Each row was made from one small tree. Brackets hold a mark, then the marks that hang from it, in alphabetical order. Every link used is in the known rows. Write each row's tree.
Known rows
{zasu berod}: -19; 0; -23; 9; 21; 0; 28; 19; 18; 34; 21; -30; 15; 13; -9; -2; 20; -10; 3; -6; 6; -12; 15; -11; -14; 19; -21; 10; 0; -9; -6; 2; -19; -7; 11; -3; 13; -30; 12; 4; -1; 14; -5; -10; -12; 0; -12; -6; 47
{berod {fulid {fafami zasu} {mapepiz {gubim ganer}}}}: -31; -1; -16; 21; -15; -9; 28; 22; 14; 22; 30; -28; 32; 6; -7; -19; 13; -14; 5; 1; 15; -11; 7; 48; -7; 12; -16; 3; -7; 1; -20; -21; 0; -11; 12; -9; -11; -26; 11; 9; 4; 18; -5; -13; -9; 4; 6; -6; 27
{gubim {berod {fulid {mapepiz guzo}}} {ganer musu}}: -26; -9; -18; 38; 6; -21; 30; 23; 10; 28; 55; -21; 17; -7; -3; -16; 7; -13; 17; -9; 24; 6; 15; -16; -4; 8; -10; 2; 4; 15; -37; -14; 1; -3; 39; 0; -45; -20; -6; 11; -15; 44; -10; -34; -16; -2; 1; -6; 8
{nemi {musu {ganer {gubim berod {mapepiz guzo}}}}}: -9; -19; -9; 26; 38; 2; 29; 4; 26; 53; 27; -17; 3; 2; -13; 5; 11; -9; 21; -4; 26; 11; -8; -33; -9; 6; -5; 3; 13; -25; -14; 1; -3; 2; 33; -1; -8; -22; 17; 3; -1; 49; 14; -22; -21; -6; -40; 0; 33
{fafami {fulid {mapepiz {guzo nemi}}} {zasu berod}}: -25; -1; -7; 1; 9; -7; 26; 24; 18; 20; 25; -32; 39; 20; -5; 25; 20; -10; -3; 2; 1; -13; -1; 41; -25; 16; -37; 12; -12; 9; 5; -11; -9; -16; 0; -8; 31; -32; -3; 7; -10; 1; -3; 1; -12; -11; -11; 3; 45
{gubim berod ganer mapepiz}: -27; -25; -34; 27; 12; -19; 31; 38; 12; 33; 49; -23; 5; 4; -2; -6; 1; -17; 14; -14; 15; 8; 16; -13; -1; 3; -4; 5; 16; 18; -43; -13; 12; -7; 43; 4; -52; -17; -27; 7; -10; 44; -18; -28; -15; -1; -15; -20; 11
{fafami fulid}: -23; -15; -7; 9; 7; -7; 27; 24; 23; 33; 22; -21; 26; 19; -11; 12; 17; -14; -2; 0; 7; -23; 2; 34; -20; 14; -25; 6; -1; -7; -17; -1; -14; -7; 10; -5; 13; -34; 5; 5; -1; 17; 2; -7; -14; 6; -24; 3; 40
{gubim berod ganer}: -24; -19; -33; 25; 17; -15; 29; 21; 11; 36; 50; -14; 8; 5; -5; -4; 7; -13; 15; -10; 9; 1; 13; -18; -5; 11; -6; 3; 8; 5; -39; -9; 4; -5; 39; -2; -39; -21; -13; 7; -12; 39; -3; -27; -17; -1; -21; -14; 20
{fafami {zasu berod}}: -21; 3; -23; 9; 21; -2; 29; 12; 17; 28; 26; -22; 21; 15; 0; 7; 19; -8; -1; -2; 14; -16; 14; 1; -18; 27; -28; 9; -4; -9; 2; 3; -11; -13; 11; -7; 19; -27; -1; 6; -10; 13; 1; -5; -17; -3; -13; -15; 47
{ganer {gubim {berod {fulid {fafami zasu} mapepiz}}} {musu nemi}}: -19; -5; -3; 43; 22; -10; 32; 8; 21; 54; 51; -28; 23; -7; 0; 0; 12; -5; 28; -3; 34; 7; 5; -28; 0; 18; -16; 1; 9; -23; -22; 13; -14; 2; 34; 1; -26; -16; 20; 10; -13; 60; 5; -29; -22; -6; 2; 3; 5
{gubim ganer}: -20; -16; -12; 19; 7; -17; 30; 13; 17; 35; 39; -11; 12; 4; -9; -6; 10; -14; 3; -6; 11; 2; 6; -7; -13; 22; -4; 1; 6; 13; -18; -10; -4; -3; 30; -2; -34; -25; -7; 4; -3; 30; 0; -23; -13; 5; -23; -16; 32
{gubim {berod fulid} {ganer {musu nemi}} mapepiz}: -25; -12; -23; 41; 14; -21; 32; 35; 18; 36; 57; -23; 3; -6; 1; -15; -2; -15; 17; -13; 32; 14; 18; -23; 1; 2; -7; 2; 19; 18; -52; -5; 4; 1; 50; 9; -72; -16; -14; 11; -15; 56; -26; -36; -20; 1; 0; -17; -7
{musu {ganer {gubim berod}} nemi}: -8; -16; -11; 22; 37; 0; 30; 14; 24; 69; 47; -11; 9; 8; -3; 4; 8; -2; 29; -1; 20; 27; -5; -54; -10; 8; -5; 1; 20; -31; -12; 13; -22; 6; 40; 2; -22; -24; 30; 8; -5; 56; 0; -26; -23; -1; -38; -7; 15
{nemi musu}: -9; -12; -13; 18; 25; -2; 29; 1; 27; 43; 18; -14; 2; 5; -23; 0; 18; -11; 1; 0; 26; -6; -10; 4; -17; 18; -9; 3; 3; -17; -19; 5; -9; -1; 20; -4; -3; -29; 7; 1; 0; 30; 21; -17; -17; 0; -37; 4; 46
{guzo mapepiz nemi}: -1; -29; 5; 2; 12; -7; 32; 7; 29; 47; 35; -24; 25; 3; -34; 4; 25; -20; -4; -6; 2; 2; -44; 0; -9; 15; -12; 3; 12; -18; -19; 11; -20; 3; 34; -5; -7; -23; -20; 8; 11; 24; 6; -21; -13; -7; -34; 0; 40
{fulid {mapepiz gubim}}: -22; -11; -13; 12; -2; -16; 28; 20; 10; 35; 30; -25; 25; 15; -22; -6; 20; -12; 9; 2; 6; 6; -13; 26; -13; 14; -8; 5; -3; -9; -2; -7; -6; -14; 18; -7; -6; -34; 5; 8; 7; 22; 13; -15; -8; 1; -20; 2; 46
{mapepiz {guzo {nemi musu}}}: -8; -24; 14; 20; 14; 0; 32; 1; 21; 37; 23; -18; 16; -1; -21; -3; 20; -16; -8; -6; 14; 3; -32; -4; -16; 16; -5; -3; 7; -5; -5; -6; -6; 0; 36; -6; -8; -21; -11; 5; -2; 29; 15; -21; -19; -11; -41; 4; 46
{mapepiz {gubim berod} {guzo {nemi musu}}}: -11; -32; -3; 27; 16; 0; 30; -1; 16; 41; 33; -15; 11; 8; -23; 0; 15; -15; 11; -6; 2; 1; -36; -11; -8; 4; -2; -1; 9; -30; -15; -9; 9; -7; 52; -11; -33; -17; -19; 13; 0; 42; 29; -21; -27; -20; -46; 7; 40
{guzo ganer {mapepiz {gubim {berod {fulid fafami}}}} {nemi musu}}: 7; -43; -5; 3; 40; -11; 27; -6; 38; 61; 49; -18; 22; 8; -44; 12; 22; -20; 17; -4; 5; -1; -65; -17; 3; 7; -9; 6; 11; -42; -51; 5; -5; 3; 47; -12; -42; -19; -9; 11; 20; 30; 21; -19; -18; -19; -41; 11; 32
{fulid {fafami zasu}}: -27; -13; -3; 13; 3; -1; 31; 18; 18; 33; 24; -17; 28; 9; -6; 4; 18; -15; -3; 1; 21; -14; 1; 39; -11; 22; -21; 2; -5; -11; -17; -11; -4; -8; 15; -10; 18; -23; 6; 4; 2; 18; 7; -9; -11; 1; -20; -11; 39
{fulid {fafami zasu} {mapepiz {guzo {ganer musu}}}}: -24; -18; 17; 11; -2; -17; 30; 21; 11; 29; 37; -27; 43; 5; -11; 7; 22; -16; 0; 4; 26; 10; -18; 42; -10; 20; -18; 4; -12; 11; -9; -24; 2; -10; 18; -11; 14; -25; 11; 6; 5; 16; 8; -13; -3; -8; -13; -1; 42
{gubim berod {ganer musu} mapepiz}: -27; -21; -19; 34; 15; -24; 32; 34; 14; 36; 55; -19; 5; -3; -2; -4; 2; -17; 17; -13; 27; 13; 14; -26; 1; 7; -6; 4; 16; 17; -43; -8; 10; -4; 51; 5; -56; -16; -23; 9; -12; 55; -15; -33; -17; -3; -10; -18; 6
{mapepiz gubim guzo}: -17; -29; 2; 23; 3; -4; 31; 6; 13; 33; 26; -18; 21; 15; -15; -8; 17; -16; 2; -2; 4; -3; -18; 8; -13; 11; -4; -1; 4; -19; 4; -16; 3; -11; 39; -12; -21; -23; -10; 12; 8; 32; 25; -14; -22; -7; -38; -5; 52
{musu {ganer {gubim {berod {fulid fafami}} {mapepiz guzo}}} nemi}: -12; -18; -6; 28; 28; 2; 32; 23; 24; 62; 43; -21; 12; 3; 1; -2; 4; -7; 28; -4; 24; 30; -3; -37; -5; -2; -6; 1; 23; -20; -18; 1; -13; 7; 43; 3; -27; -20; 28; 9; -3; 56; -12; -26; -22; -2; -29; -10; 7

Write each row's tree
-26; -13; 3; 4; 3; -11; 28; 25; 10; 26; 32; -34; 42; 11; -9; 8; 23; -14; 1; 2; 15; 7; -10; 40; -11; 17; -21; 9; -14; 12; -6; -27; 0; -13; 10; -12; 21; -27; 14; 5; 6; 5; 3; -7; -2; -10; -9; -2; 47  {fulid {fafami {zasu berod}} {mapepiz {guzo ganer}}}
-5; -32; -3; 17; 37; -20; 30; 2; 31; 56; 60; -31; 37; 4; -17; 16; 22; -16; 24; -3; 25; -3; -22; -31; 5; 19; -20; 7; 8; -28; -38; 9; -12; 1; 40; -7; -23; -15; 5; 11; 10; 41; 10; -21; -16; -8; -11; -5; 23  {guzo {ganer {gubim {berod {fulid {fafami zasu}}}} musu} mapepiz}
-22; -17; -4; 9; 14; -14; 27; 17; 19; 28; 39; -26; 42; 18; -5; 26; 17; -10; 5; 2; 7; -12; -13; 32; -19; 16; -29; 9; -7; 0; -7; -9; -2; -14; 14; -10; 14; -27; -6; 8; -12; 16; 4; -5; -15; -12; -15; 5; 34  {fafami {fulid {mapepiz {guzo {ganer {gubim berod}} nemi}}} zasu}
-23; -20; 8; 5; 0; -10; 28; 16; 12; 31; 36; -30; 42; 13; -16; 10; 22; -15; 7; 2; 3; 7; -29; 35; -8; 14; -16; 7; -11; -4; -3; -26; 5; -15; 20; -15; 0; -24; 8; 10; 11; 10; 11; -7; -6; -19; -16; 2; 46  {fulid {fafami {zasu berod}} {mapepiz gubim {guzo ganer nemi}}}
-16; -10; -7; 48; 25; -12; 33; 16; 24; 55; 49; -31; 14; -7; 1; -5; 7; -8; 27; -8; 36; 8; 7; -43; 3; 11; -11; 1; 20; -20; -28; 16; -12; 5; 45; 7; -42; -15; 7; 10; -12; 69; -6; -33; -25; -3; 0; -3; -1  {ganer {gubim {berod fulid} mapepiz} {musu nemi}}
-22; -29; -6; 31; 1; -5; 31; 6; 14; 30; 44; -14; 21; 3; -9; -7; 8; -17; 12; -9; -1; -2; -20; -2; -4; 4; -3; -3; 8; -10; -21; -25; 15; -9; 51; -12; -53; -12; -24; 15; -1; 39; 11; -22; -25; -17; -25; -6; 23  {mapepiz {gubim {berod {fulid {fafami zasu}}} ganer} {guzo nemi}}
-27; -6; -11; 10; 7; 2; 30; 20; 17; 31; 22; -23; 28; 11; -4; 6; 19; -14; 0; 0; 16; -14; 8; 30; -11; 21; -25; 5; -7; -11; -15; -10; -6; -9; 10; -10; 24; -24; 11; 4; 3; 13; 1; -6; -10; -2; -14; -11; 41  {fulid {fafami {zasu berod}}}
-20; -32; -20; 24; 21; -12; 30; 34; 14; 35; 42; -31; 16; 10; -7; -3; 9; -19; 9; -10; 20; 6; -2; -11; -2; 2; -9; 6; 15; 3; -32; -10; 9; -9; 46; 0; -24; -17; -20; 9; -8; 38; -9; -21; -16; -7; -21; -10; 25  {gubim berod {mapepiz {guzo ganer}}}
-20; -22; -19; 40; 16; -1; 31; 15; 22; 41; 32; -38; 19; -4; -5; -7; 9; -14; 21; -12; 15; -6; 0; -15; 4; 2; -6; 2; 17; -14; -26; -5; 3; -1; 35; 0; -22; -11; -2; 7; -4; 51; -4; -24; -20; -9; -6; 0; 11  {ganer {gubim {berod {fulid fafami}} {mapepiz {guzo {nemi musu}}}}}
6; -40; 7; -6; 32; -18; 29; 2; 35; 56; 52; -20; 31; 8; -37; 11; 26; -20; 0; -6; 5; 4; -59; -22; -5; 21; -13; 4; 12; -19; -30; 10; -19; 4; 42; -7; -22; -22; -13; 7; 14; 20; 7; -19; -11; -10; -38; 0; 38  {guzo ganer mapepiz nemi}
-20; -10; 1; 24; -1; -5; 28; 14; 22; 32; 28; -35; 33; -4; -15; -18; 18; -15; 5; -2; 19; -7; -14; 27; -4; 9; -12; 2; -2; 0; -23; -17; -6; -2; 15; -6; -7; -23; 23; 6; 6; 23; -4; -18; -8; -2; 0; 9; 27  {berod {fulid fafami {mapepiz {guzo {ganer gubim} {nemi musu}}}}}
-29; -7; -28; 26; 2; -3; 29; 30; 10; 25; 34; -32; 26; 6; -4; -12; 13; -14; 9; -4; 18; -11; 11; 27; -4; 3; -20; 4; -2; -7; -32; -13; 2; -10; 22; -7; 6; -22; 4; 9; -10; 26; -7; -19; -13; -2; -1; 0; 21  {gubim {berod {fulid {fafami zasu} {mapepiz guzo}}}}
-9; -10; -20; 26; 38; 3; 27; 1; 28; 53; 26; -16; 4; 1; -13; -1; 12; -7; 23; -3; 27; 0; -3; -32; -9; 8; -7; 3; 10; -31; -19; 7; -11; 3; 26; -2; -5; -24; 25; 3; -2; 46; 12; -21; -21; -2; -33; 0; 30  {nemi {musu {ganer {gubim {berod fulid}}}}}
-18; -7; -3; 45; 21; -11; 32; 10; 21; 56; 51; -29; 20; -8; -3; -3; 13; -6; 29; -4; 32; 8; 2; -31; 1; 15; -13; 1; 10; -24; -27; 12; -17; 5; 36; 2; -29; -18; 22; 10; -9; 61; 4; -32; -20; -4; 1; 6; 5  {ganer {gubim {berod {fulid fafami mapepiz}}} {musu nemi}}
-7; -16; 0; 21; 32; -3; 32; 18; 26; 66; 41; -14; 9; 7; -3; 4; 7; -5; 22; -2; 22; 32; -8; -45; -11; 8; -4; 1; 23; -22; -5; 10; -20; 7; 39; 5; -27; -25; 27; 7; -1; 55; -7; -24; -20; 2; -37; -12; 17  {musu {ganer {gubim mapepiz}} nemi}
-27; 4; -14; 20; 2; -5; 28; 23; 15; 24; 27; -37; 25; 3; -6; -12; 17; -13; 10; -5; 9; -5; 16; 8; -7; 11; -20; 9; -6; 4; -12; -16; -11; -8; 11; -5; -8; -27; 21; 9; 4; 17; -11; -13; -10; -2; 9; -2; 35  {zasu {berod {fulid fafami {mapepiz {gubim {ganer musu}} guzo}}}}
-23; -27; -21; 27; 12; -6; 32; 38; 12; 31; 34; -32; 13; 8; -5; -5; 9; -19; 6; -11; 19; 5; 5; 0; -4; -2; -11; 5; 15; 3; -29; -10; 9; -8; 43; 1; -16; -18; -22; 9; -9; 39; -10; -22; -18; -5; -21; -10; 24  {gubim berod {mapepiz guzo}}
-3; -34; -8; 12; 18; -6; 30; 0; 31; 49; 39; -19; 13; 0; -38; 5; 18; -20; 14; -7; -1; 4; -47; 0; 0; 2; -5; 4; 11; -30; -43; 0; -2; 3; 43; -9; -45; -19; -19; 11; 15; 36; 17; -24; -20; -16; -40; 5; 28  {guzo {mapepiz {gubim {berod {fulid fafami}} ganer}} {nemi musu}}
-16; -27; -3; 14; 8; -18; 28; 16; 10; 38; 44; -26; 30; 12; -24; -1; 19; -14; 12; -2; 2; 13; -35; 4; -8; 9; -5; 4; 0; -7; -11; -14; 1; -12; 37; -10; -21; -26; -7; 11; 4; 27; 14; -19; -12; -13; -26; 9; 40  {fulid {mapepiz {gubim berod} {guzo ganer nemi}}}
-13; -14; 0; 43; 32; -11; 32; 3; 22; 62; 52; -23; 15; -5; -5; 4; 13; -5; 30; -6; 30; 10; -1; -51; -3; 21; -11; 0; 15; -30; -19; 20; -18; 5; 44; 3; -32; -17; 12; 9; -12; 66; 12; -31; -25; -6; -15; 0; 12  {ganer {gubim berod} {musu nemi}}
-9; -11; -13; 25; 35; 1; 30; 14; 25; 66; 45; -13; 10; 6; -1; -1; 6; -3; 29; -2; 21; 23; -2; -48; -9; 7; -7; 1; 20; -29; -16; 13; -22; 7; 38; 2; -23; -24; 32; 9; -7; 54; -6; -25; -23; 1; -31; -8; 11  {musu {ganer {gubim {berod fulid}}} nemi}
-24; -20; 3; 16; 2; -18; 28; 25; 15; 35; 38; -24; 28; 17; -14; 13; 13; -13; 10; 2; 5; 5; -11; 33; -18; 6; -17; 6; -2; 3; -18; -13; -4; -10; 24; -5; -17; -33; 0; 11; -2; 28; 8; -14; -14; -4; -24; 8; 31  {fafami {fulid {mapepiz {gubim berod {ganer {musu nemi}}} guzo}}}
-22; -25; -10; 31; 11; -8; 31; 34; 19; 33; 45; -33; 23; -3; -6; -12; 8; -21; 8; -12; 26; -2; -10; -3; 5; -2; -14; 3; 15; 0; -45; -14; 7; -2; 47; -1; -30; -12; -12; 11; -7; 40; -19; -25; -17; -10; -7; -3; 7  {gubim {berod {fulid fafami}} {mapepiz {guzo {ganer musu} nemi}}}
8; -40; -4; 9; 48; -10; 28; -9; 40; 65; 52; -27; 25; -1; -36; 15; 23; -17; 21; -7; 10; -1; -56; -36; 6; 11; -9; 6; 14; -35; -48; 11; -11; 8; 42; -7; -34; -14; -1; 7; 13; 39; 13; -23; -16; -19; -32; 11; 23  {guzo {ganer {gubim {berod {fulid fafami}}}} mapepiz {nemi musu}}
-20; -22; -17; 30; 15; -16; 30; 10; 14; 47; 51; -7; 7; 10; -12; -2; 8; -11; 22; -5; 11; 6; -5; -22; -5; 12; -3; 1; 10; -20; -28; -3; 3; -7; 50; -5; -62; -21; -9; 14; -2; 51; 16; -26; -24; -5; -28; -7; 24  {mapepiz {gubim berod {ganer {musu nemi}}}}
-6; -25; 9; 24; 38; -22; 30; 5; 30; 62; 55; -20; 21; 3; -12; 8; 14; -10; 17; -3; 33; 8; -17; -49; -3; 26; -9; 2; 15; -15; -22; 12; -14; 3; 43; 2; -43; -20; 14; 7; 1; 50; 4; -23; -17; -3; -18; -5; 22  {guzo {ganer {gubim mapepiz} {musu nemi}}}
-27; -11; -30; 34; 13; -4; 29; 14; 16; 39; 38; -36; 27; 2; 1; -6; 13; -8; 24; -5; 13; -15; 14; -4; 0; 13; -15; 4; 4; -19; -19; 0; -4; -7; 20; -5; -2; -17; 10; 8; -7; 39; 0; -19; -16; -2; 3; -2; 17  {ganer {gubim {berod {fulid {fafami zasu} mapepiz}}}}
-20; 4; -20; 11; 19; -5; 27; 13; 18; 21; 30; -29; 30; 13; 0; 0; 19; -8; -1; -1; 17; -12; 10; 4; -16; 22; -27; 10; -7; -1; 2; -6; -8; -13; 11; -8; 12; -26; 7; 7; -9; 10; -6; -6; -14; -5; 1; -9; 42  {fafami {zasu {berod {fulid {mapepiz {guzo ganer}}}}}}
-29; -17; -4; 11; -13; -11; 29; 26; 9; 35; 26; -27; 33; 13; -21; -4; 20; -16; 10; 3; 7; 4; -14; 55; -6; 10; -10; 4; -8; -9; -16; -20; -1; -12; 13; -11; 2; -31; 17; 7; 17; 17; 13; -13; -2; -1; -18; 4; 42  {fulid fafami {mapepiz gubim}}
-22; -27; -17; 28; 11; -6; 30; 36; 19; 31; 42; -34; 23; 0; -7; -13; 7; -21; 7; -12; 21; -5; -9; 3; 5; -4; -13; 3; 14; 0; -46; -16; 9; -3; 43; -1; -29; -13; -14; 10; -5; 34; -22; -23; -15; -8; -7; -3; 10  {gubim {berod {fulid fafami}} {mapepiz {guzo ganer nemi}}}
